Each row was made from one walk, in order. Every step used is in the known rows, and no mark comes twice. Write each row's walk.
Known rows:
z -> c -> v -> u -> s: [ 4.04  1.29  0.45  1.89  0.80 -0.10  1.63  0.57  5.73 -3.64 -0.96  3.90
 -2.16 -2.11  2.13  8.79 -1.39  0.37 -2.57  3.18  1.56  3.31  0.66 -3.54
 -5.11]
v -> u -> z: [ 2.39 -1.29  1.27 -0.18 -4.28  1.32  2.12  0.61  5.05 -0.78  0.77  0.96
 -2.06  1.84  0.17  3.89 -0.83  0.10  0.49  4.24  2.39 -1.03 -0.32 -1.35
 -4.24]
v -> c -> s: [ 0.04 -0.65  3.39  0.36 -6.47  2.57 -0.53 -0.43  2.79  1.08  1.99 -0.01
  0.11  2.53  0.05  5.50 -0.48  2.96  3.31 -0.08  1.39  0.68 -0.67 -6.13
 -2.80]
z -> c -> v -> j -> s: [ 0.14  2.79  1.92 -0.08  1.66  1.82  0.97  0.33  4.59 -2.42 -0.59  5.43
  1.10 -1.96 -2.20  5.29 -1.59 -0.53 -0.71 -0.25 -1.26  3.61  2.57 -3.10
 -1.74]
u -> v -> c -> z: [ 1.42 -0.94  2.25 -1.47 -6.48 -0.47  3.29  2.04  2.03 -1.07  2.28  0.55
 -0.68  1.40 -0.46  5.99 -1.11 -0.06  2.61  1.68  2.24 -0.78 -0.37 -2.86
 -2.91]
j -> s -> c -> z -> u -> v: [ 0.00 -1.04  3.21 -2.05 -8.20  1.35  0.98 -1.54  0.01  0.41  2.74  1.59
  1.91  3.69 -1.72  2.20  0.07  0.64  4.39  1.59  0.33 -0.29  1.66 -2.77
 -0.35]
v -> c -> z -> j -> s -> u: [ 0.41 -1.44  5.46  0.53 -2.36  3.85  7.71  3.72  1.78  0.12  0.53  2.63
  0.87  4.47 -2.01  2.86 -0.33 -3.97 -0.31  0.07  2.47  4.55 -4.47 -3.58
  0.18]
c -> v -> u -> z: [ 4.05 -0.44  0.88 -0.32 -2.03  0.98  2.63  0.99  5.18 -1.68  1.19  1.39
 -1.60  0.81 -0.46  5.34 -0.87 -0.96 -2.36  6.22  1.14  1.20  0.85 -2.16
 -5.30]
z -> c: [ 1.57  0.89  2.05  0.20 -3.49  1.60 -0.32  1.49  4.08 -1.91  0.07  1.05
 -1.21 -0.54  0.55  5.42 -1.09  2.36 -0.15  1.63  1.82  0.71  1.05 -2.33
 -2.48]
j -> v: [ 2.09  0.84 -2.16  0.36 -4.18  1.46 -0.72  2.15  4.94  2.76  2.79  1.71
 -0.84  0.19 -3.56  1.76 -0.45  2.50  2.12  3.33  1.86  1.09  0.74 -2.85
 -3.95]
e -> v -> u -> s: [ 1.17  0.47 -1.96  2.75 -4.64  1.41  1.34 -0.40  6.64 -1.11 -1.64  0.77
 -4.26 -1.49  0.48  6.74 -1.16 -1.24  0.93  1.47  3.20  0.51 -1.50 -1.83
 -4.05]
v -> u -> z -> j: [ 2.05 -0.96  2.27 -0.60 -2.56  1.60  5.83  0.97  4.26  0.32  1.24  0.78
 -2.42  1.67  0.36  2.33 -1.03 -0.36 -0.04  4.83  3.04  0.23 -2.18 -0.53
 -4.02]
c -> s -> j -> v: [ 1.13  0.48  1.12  0.07 -7.43  1.92 -1.92 -3.79  2.55  2.81  2.30  2.39
 -1.04  1.96 -1.08 -0.36  0.20  6.50  5.40  3.72  0.39  4.82  1.80 -5.32
 -4.21]
u -> v: [ 1.66  1.00 -1.06 -2.03 -6.39 -0.08 -0.30  1.27  2.91  1.01  3.72  0.00
 -1.05 -0.92 -0.44  4.64 -1.80  2.56  3.91  1.75  0.34  0.23  1.59 -2.08
 -2.65]
z -> c -> v -> j -> s -> u: [ 0.58  1.54  2.44  0.52  2.00  2.90  1.19  1.67  4.27 -2.80 -0.48  5.64
  1.30 -0.32 -1.89  7.04 -1.94 -1.50 -2.79 -1.36 -1.74  6.43  1.64 -3.78
 -0.85]
v -> u -> s: [ 2.17  0.21  0.02  1.70 -2.98  0.36  0.77  0.84  5.97 -0.23  0.11  2.83
 -2.94 -0.62  0.92  5.98 -1.68  0.40  2.05  1.49  1.87  0.25 -1.22 -2.39
 -4.54]
u -> v -> j: [-0.64  1.33 -0.13 -2.12 -4.22 -0.96  0.01  0.30  3.85  0.68  2.88  2.36
 -1.66 -2.09 -0.99  5.57 -3.19  2.15  4.50 -0.45 -0.87 -0.85  1.95 -1.18
 -3.08]
j -> s -> c -> z: [ 1.35  0.83  6.96  0.23 -6.38  2.54  0.63 -1.51  2.38  0.33 -0.06  2.60
  0.63  3.25 -3.30  0.69  0.98 -0.16  0.53  1.59  1.56  0.01 -0.01 -2.07
 -0.21]
s -> u -> v: [ 1.83 -0.15 -0.68 -1.38 -6.02  1.00 -0.26  2.85  2.40  0.89  3.72  0.28
 -0.93  0.80  0.05  6.47 -2.10  1.45  1.56  0.64 -0.13  3.15  0.66 -2.67
 -1.82]
c -> z -> j -> v: [ 2.04 -0.70  2.64 -0.04 -2.76  1.54  5.20  2.87  3.85  1.75  2.24  2.84
 -2.31  1.23 -3.30  0.32  0.15  1.63 -0.17  5.13  3.01  2.01 -2.01  0.19
 -3.33]
s -> u -> v -> c -> z -> j: [ 1.28 -1.81  3.68 -1.45 -4.46  0.64  7.32  3.86  0.90 -0.16  2.92  0.64
 -0.94  2.94  0.46  6.03 -1.63 -1.39  0.00  1.10  2.54  3.00 -3.32 -2.63
 -1.76]
z -> j -> v: [ 1.80  1.22 -0.98 -0.19 -2.42  1.77  3.15  2.55  4.19  3.79  3.28  1.66
 -1.33 -0.07 -3.09 -0.03 -0.63  2.11  1.86  3.99  2.52  2.28 -1.25 -1.98
 -3.55]
s -> j -> v -> u -> z -> c: [ 3.40  0.16 -0.51  0.25 -3.82  0.47  2.61 -2.87  3.83 -1.78 -0.96  3.13
 -1.34  2.12  0.82  0.67  0.33  2.48  1.09  6.38  3.60  3.27  1.53 -4.00
 -5.42]
u -> s -> j -> v -> c: [ 0.38  1.07 -3.11  1.61 -3.81  0.77  1.39 -1.02  3.83  1.97  0.96  3.02
 -1.49  1.02 -0.62  0.94 -0.73  0.26  6.90  2.34  3.26  1.75  0.63 -6.92
 -4.92]

Write each row's walk:
[-3.09 -0.67  1.10  0.85 -1.83  5.69  2.02 -0.13  4.68 -3.84 -3.24  2.60
 -0.51  1.78 -1.45  5.62 -0.63 -4.34 -1.04 -1.75  1.71  3.12  0.98 -1.45
  0.61] | e -> v -> j -> s -> u -> z -> c
[ 3.84  1.87  2.67 -0.11 -3.41  2.29  1.57 -2.98  3.49 -0.04  0.46  2.34
  1.41  3.00 -2.99  1.82  0.54 -1.99 -1.62  4.50  1.25  1.66  1.37 -4.63
 -2.86] | j -> s -> c -> v -> u -> z
[ 0.00  2.44  2.76  0.78 -1.15  0.71 -1.07 -1.91  5.69  0.12  0.49  4.18
 -2.50 -1.26 -1.20  5.44 -2.39  0.11  0.17  0.55 -0.26 -1.61  2.53 -3.09
 -3.79] | u -> s -> c -> v -> j
[ 0.14  0.59  0.45  0.76 -4.56  0.93 -0.03 -1.34  4.00 -0.10  0.21  2.54
 -3.49 -0.49  2.12  2.03 -1.78  1.31  5.93  2.01  1.04  1.11  1.58 -2.83
 -3.54] | u -> s -> j
[ 0.91  1.71  1.95  0.56 -5.84  4.18  5.33 -4.10  3.25  0.99 -1.44 -0.28
 -0.73  2.95 -2.41 -0.37  0.85 -3.22 -0.42  3.18  4.35  1.10 -2.06 -2.29
 -1.13] | e -> v -> u -> z -> j -> s -> c
[ 2.49  3.84  3.53 -0.59 -2.31  2.56  3.06 -1.29  2.20  2.52  2.10  1.93
  1.30  0.73 -3.63 -0.07 -0.28 -0.33 -0.87  2.99  0.71  3.55  0.28 -4.05
 -1.00] | z -> j -> s -> c -> v
[-2.28  0.81  0.33  1.48 -3.51  4.51  0.86  0.57  4.98 -0.34 -1.18  2.63
 -0.88  0.29 -3.44  4.97 -1.65 -3.19  0.79 -2.92 -0.18  3.73 -0.56 -2.42
  0.09] | e -> v -> j -> s -> u
[-0.16 -1.57  1.06 -0.30 -3.74  5.34  0.93  2.26  3.40 -0.01  1.06  1.78
  0.80  4.19 -2.09  2.45  0.02 -3.30  1.39  0.99  0.83  2.81  0.15 -2.40
  0.23] | j -> s -> u -> z
[ 0.27 -0.03  0.87 -1.67 -8.10  0.85 -0.48 -1.28  1.24  1.38  3.89 -0.58
  0.48  1.71  0.38  6.41 -1.05  3.47  5.37 -0.29  0.67  1.27  0.61 -6.17
 -2.78] | u -> v -> c -> s
[ 0.17  2.46  1.15 -0.36  0.27  1.97  0.72  0.88  4.94  0.00  1.26  5.08
  0.63 -1.76 -3.81  3.68 -1.95 -1.06  1.53  0.04 -2.03  2.52  1.98 -2.85
 -2.22] | c -> v -> j -> s
[ 0.70  1.16 -0.21 -1.84 -3.77  2.70  3.87  2.38  0.94  2.40  3.63  1.58
  1.11  1.21 -1.57  2.83 -1.55 -0.67  3.21 -0.29 -0.17  6.29 -1.30 -2.75
  0.43] | z -> j -> s -> u -> v
[-2.48  1.96 -0.29  0.84 -3.55  3.61  0.71 -0.90  5.58  0.07 -1.20  2.56
 -1.11 -1.53 -3.88  3.23 -1.45 -1.93  3.33 -1.80  0.33  0.76  0.40 -1.45
 -0.79] | e -> v -> j -> s
[ 3.24  2.10 -0.71  2.21 -4.45  0.23 -0.71 -2.19  5.52  3.06  0.87  3.21
 -1.68  1.13 -2.06  2.43 -0.18  1.77  1.21  2.86  3.39  0.39 -0.33 -4.89
 -5.02] | j -> v -> u -> s -> c
[ 2.53  0.92 -0.66  1.78 -6.14  1.27  1.70 -0.29  5.66 -0.55 -0.86 -0.56
 -3.08 -0.93 -0.60  6.03 -0.97  0.38 -0.79  2.64  2.59  1.16 -1.37 -1.90
 -3.96] | e -> v -> u
[ 0.10  0.62 -0.95  1.41 -6.16  2.87  1.79  1.02  4.42 -0.14 -0.28 -2.03
 -1.58  0.10 -1.36  5.60 -1.03 -1.77  1.44  0.90  3.75 -0.67 -0.99 -4.34
 -2.76] | e -> v -> c
[-0.15 -1.46 -2.75 -1.80 -6.31  0.42  1.61  2.16  1.40  0.86  4.39 -1.14
  1.05  1.18  0.61  6.04 -2.33  0.35  6.35  0.62  1.26 -1.24  0.74 -5.49
 -3.50] | z -> u -> v -> c
[ 4.15  1.03 -2.02  1.17 -4.06  0.27  0.78  0.99  5.57  2.26  1.83  2.49
 -0.94  0.31 -2.98  2.78 -0.60  2.49  0.72  4.13  2.32  2.36 -0.80 -3.68
 -5.46] | j -> v -> u
[ 1.22  1.07 -1.40  2.72 -6.09  0.77  2.01 -3.63  5.27 -1.42 -2.32  1.37
 -4.74 -1.27  2.34  4.07 -1.52 -0.18  3.42  2.74  2.69  2.32 -0.36 -2.92
 -4.61] | e -> v -> u -> s -> j
[ 3.01  0.69  1.19 -0.85  0.19  2.34  6.67  0.76  3.83 -0.08  1.38  2.68
  0.31  1.28 -2.03  1.38 -0.19 -3.11 -0.93  5.20  1.15  4.28 -1.12 -2.16
 -2.94] | c -> v -> u -> z -> j -> s
[-0.15 -3.08  0.68  0.23 -5.35  4.89  0.21  0.61  3.07  1.95  2.55  0.86
  0.86  6.40 -1.90  4.05  0.89  0.54  1.32  1.70  2.85  3.34 -0.71 -6.68
 -3.04] | j -> v -> c -> s -> u -> z
[-1.61  1.15  0.32  0.85 -4.47  1.95  0.57 -0.19  6.23 -0.69 -0.72  0.92
 -3.48 -2.29 -1.85  5.40 -2.36 -0.11  1.11 -0.31  1.08 -0.98  0.55 -0.48
 -2.70] | e -> v -> j
[-1.45 -2.29 -1.35  0.73 -3.12  2.27 -0.56  2.45  4.55  0.29  2.01  1.52
 -1.95  0.22  1.49  5.38 -2.01  0.31  5.35  1.14  0.98 -1.58  0.65 -2.21
 -3.35] | z -> u -> s
[ 2.09 -0.16  7.37  0.24 -7.11  1.22  0.50 -0.62  3.05 -0.10  0.52  1.37
 -1.84  2.77 -1.37  2.83  0.05  1.76 -1.42  3.33  2.25 -2.20  0.13 -1.18
 -2.00] | s -> c -> z
[ 1.24 -1.15  5.92 -0.44 -3.35  1.41  5.47  2.84  3.23 -0.34  1.33  1.75
 -2.92  0.81 -0.53  2.32 -0.87  0.82 -0.53  3.71  2.21  0.36 -2.29  1.50
 -2.27] | c -> z -> j
[ 5.40  1.66  1.68  0.90 -0.78 -0.18  1.96  0.98  4.87 -3.07 -0.23  2.45
 -0.90 -1.31  0.74  7.94 -1.35  1.65 -4.35  4.20  1.18  3.81  0.76 -3.51
 -4.95] | z -> c -> v -> u
[ 3.86 -0.06  1.76 -0.69 -0.29  1.22  6.53  1.31  4.53 -0.69  1.90  1.34
 -2.06  0.50 -0.38  3.49 -1.03 -1.22 -2.68  6.70  1.80  2.23 -0.94 -1.23
 -5.00] | c -> v -> u -> z -> j
[ 0.58 -1.73 -0.81 -0.15 -1.65  3.86  5.98  3.79  3.03  2.42  2.64  0.65
 -0.05  4.76 -2.51  1.62 -0.15 -2.75  0.12  3.23  4.48  2.69 -2.50 -4.57
 -2.96] | s -> u -> z -> j -> v -> c
